Known rows, with every step that occurs:
zugibi/mise/dozoki/veduf: [-2.14 -3.73 -1.12 -2.63 -1.45  0.04 -0.86 -2.07 -3.02  0.97 -2.00  1.55
 -1.22 -4.44 -2.40 -3.54]
veduf/zugibi/zadu: [-2.84 -1.56  0.31 -0.77  3.67 -1.06 -1.58 -1.07  3.53  1.58  2.20 -2.42
 -0.97  4.44  0.64  3.10]
mise/dozoki: [-4.79 -0.62 -1.71 -1.61  1.28  1.48 -0.77 -1.76 -2.70 -4.05 -1.29 -3.31
 -1.79 -2.55 -2.86 -0.04]
zadu/dozoki/lufozef/zugibi/mise: [ 1.79 -1.53  1.78  0.03 -6.22  0.44  1.89  0.24  1.12  2.84 -0.65 -0.23
  0.85 -4.38  0.88 -0.90]
dozoki/lufozef/zugibi: [ 1.91  0.71 -0.57  1.54 -4.36 -0.42  1.53  0.61  2.61 -2.74  2.06 -3.29
 -2.99 -3.75  4.15 -0.55]
mise/dozoki/lufozef: [-1.25 -0.57 -2.04 -1.32 -0.72  3.24 -0.12 -0.75 -1.22 -0.26  0.73 -4.76
 -2.97 -5.96 -0.68 -1.04]
zadu/dozoki/veduf: [ 0.17 -1.04  1.87  0.33  1.25  3.61  1.29 -0.49 -1.54  0.03  0.23  3.81
  2.21  2.04 -0.71  0.93]
domuvor/dozoki/lufozef/zugibi/zadu: [ 4.18  2.97  1.24  2.44 -0.59  0.68  0.70  0.87  1.92  0.21  2.67 -0.94
  2.68  1.08  3.28  0.96]
domuvor/zugibi: [-0.01  3.90  0.94  0.74 -0.33 -0.36 -0.52 -1.35  0.54 -6.31 -0.29 -2.21
 -0.83  0.67  1.97  3.22]
zugibi/lufozef: [ 0.49 -2.29  1.49 -0.74  4.07  1.14 -0.02 -0.59  0.28 -1.79  0.45 -3.00
 -4.65 -0.09  2.09 -0.15]
mise/dozoki/veduf/zugibi/lufozef: [ 0.04  0.00 -1.76 -0.61  3.46  1.41 -0.42  1.89 -2.61  3.33 -0.68  0.29
 -0.37 -0.51 -3.07 -0.45]
lufozef/zugibi/zadu: [-1.55  0.05  1.54  1.06 -0.95 -2.98 -0.38 -0.74  2.94 -5.31  0.00 -0.78
  0.89  4.36  1.12  1.13]
dozoki/veduf/zugibi/zadu: [ 0.76 -1.00  0.15  0.40  4.30  0.44 -0.46  0.39  1.61  2.41  2.78  2.89
  0.45  5.39  0.86  1.54]
domuvor/dozoki/veduf/zugibi: [ 1.84  3.29 -0.29  2.34  4.16  1.09  0.55  1.47 -1.16  1.65  2.19  3.34
  3.04  3.42  1.20  1.92]
veduf/zugibi/lufozef: [-0.32 -1.18  0.11 -0.47  4.00 -1.02 -0.42  1.23  1.65  2.49  0.69 -3.29
 -3.64  0.90  1.40  1.62]
domuvor/zugibi/lufozef/dozoki/veduf: [ 6.45  5.75  1.44  1.11  1.93  1.25 -0.32  0.54 -0.65 -0.29 -1.30  0.72
  0.51  2.52  2.11 -0.64]

Rows:
[-1.96 -2.62 -2.27 -2.25 -2.47 -1.60 -0.90 -0.19  0.45  6.34 -0.38 -3.09
 -2.57 -5.87 -0.79 -1.10] -> veduf/zugibi/mise/dozoki/lufozef
[ 2.22  1.58 -0.09  1.21  2.19 -0.06  0.30  1.04 -1.15  3.53  1.19  4.13
  2.97  1.58  0.92  0.36] -> domuvor/dozoki/veduf/zugibi/mise
[-1.78  0.45 -2.56 -0.53  2.31  1.28 -0.44  1.01 -2.65  1.33 -0.43  0.54
  0.46 -0.56 -3.23  0.16] -> mise/dozoki/veduf/zugibi
[ 2.62 -0.12  0.95  1.17 -2.86 -0.07  0.43  0.23  3.98 -1.09  2.86 -3.00
 -1.53 -0.63  3.80 -0.09] -> dozoki/lufozef/zugibi/zadu
[-2.20 -1.55  0.30 -0.07 -5.55 -4.94  0.46 -0.93  1.05 -4.70 -2.22 -0.14
 -1.20 -2.29  0.83 -2.07] -> lufozef/zugibi/mise
[ 0.68 -2.58  3.56 -0.46  3.60  3.33 -0.42 -1.70  1.08  1.69  1.49  3.08
  3.46  6.22 -0.61  1.75] -> zugibi/zadu/dozoki/veduf
[-0.49  1.04 -2.05  0.03 -3.57  0.67  0.55  0.75 -0.73 -1.40 -0.43 -3.76
 -1.26 -5.44 -0.85 -1.24] -> mise/dozoki/lufozef/zugibi
[-1.01 -0.58 -0.96 -0.16 -5.34 -3.63  0.30  0.42 -1.40 -2.02 -3.25  2.11
  0.92 -2.84 -2.03 -2.98] -> lufozef/zugibi/mise/dozoki/veduf
[ 0.07 -0.43  1.06  0.45  1.48  2.19  1.16  1.14 -0.77  3.45  0.41  3.70
  2.69  2.53 -1.18  2.09] -> zadu/dozoki/veduf/zugibi
[-4.18 -2.48 -2.11 -2.50 -1.19 -2.56 -1.21 -0.76 -0.29  3.83 -1.57 -2.26
 -1.74 -3.67 -2.33 -0.47] -> veduf/zugibi/mise/dozoki
[ 1.67  3.75 -2.63  0.38  2.70  1.24 -0.05 -0.34 -0.68  1.76  0.56  2.45
  0.47  3.57  0.78 -2.64] -> lufozef/dozoki/veduf/zugibi
[-0.77  0.03  2.84  1.03 -1.70 -1.95  0.23 -0.10  2.39 -2.91 -0.97  0.75
  3.45  4.57 -0.58  1.82] -> lufozef/zugibi/zadu/dozoki
[ 0.98  0.20  2.85  1.52 -1.30 -1.07  0.56  0.66  1.88 -1.75 -0.43  3.21
  4.50  5.65 -0.60  1.14] -> lufozef/zugibi/zadu/dozoki/veduf
[ 1.18  1.81  0.31 -0.87 -3.15 -0.77 -1.15 -1.24 -2.10 -0.81 -2.94  1.04
  1.15 -2.70 -1.34 -0.60] -> domuvor/zugibi/mise/dozoki/veduf
[ 2.71 -0.67  0.00  0.66  4.35  0.58  0.51  2.16  0.11  3.18  1.73  2.17
 -1.83  2.45  1.50  0.50] -> dozoki/veduf/zugibi/lufozef
[-2.99 -0.92 -0.90 -0.80 -5.70 -4.18 -0.24 -0.29 -0.70 -3.18 -3.62 -0.47
 -0.01 -4.00 -1.96 -2.57] -> lufozef/zugibi/mise/dozoki
[-1.77 -0.29 -1.85 -0.73  2.20  2.64 -0.36 -0.39 -3.53 -2.14 -0.49  0.74
 -0.25 -0.83 -2.70 -0.88] -> mise/dozoki/veduf
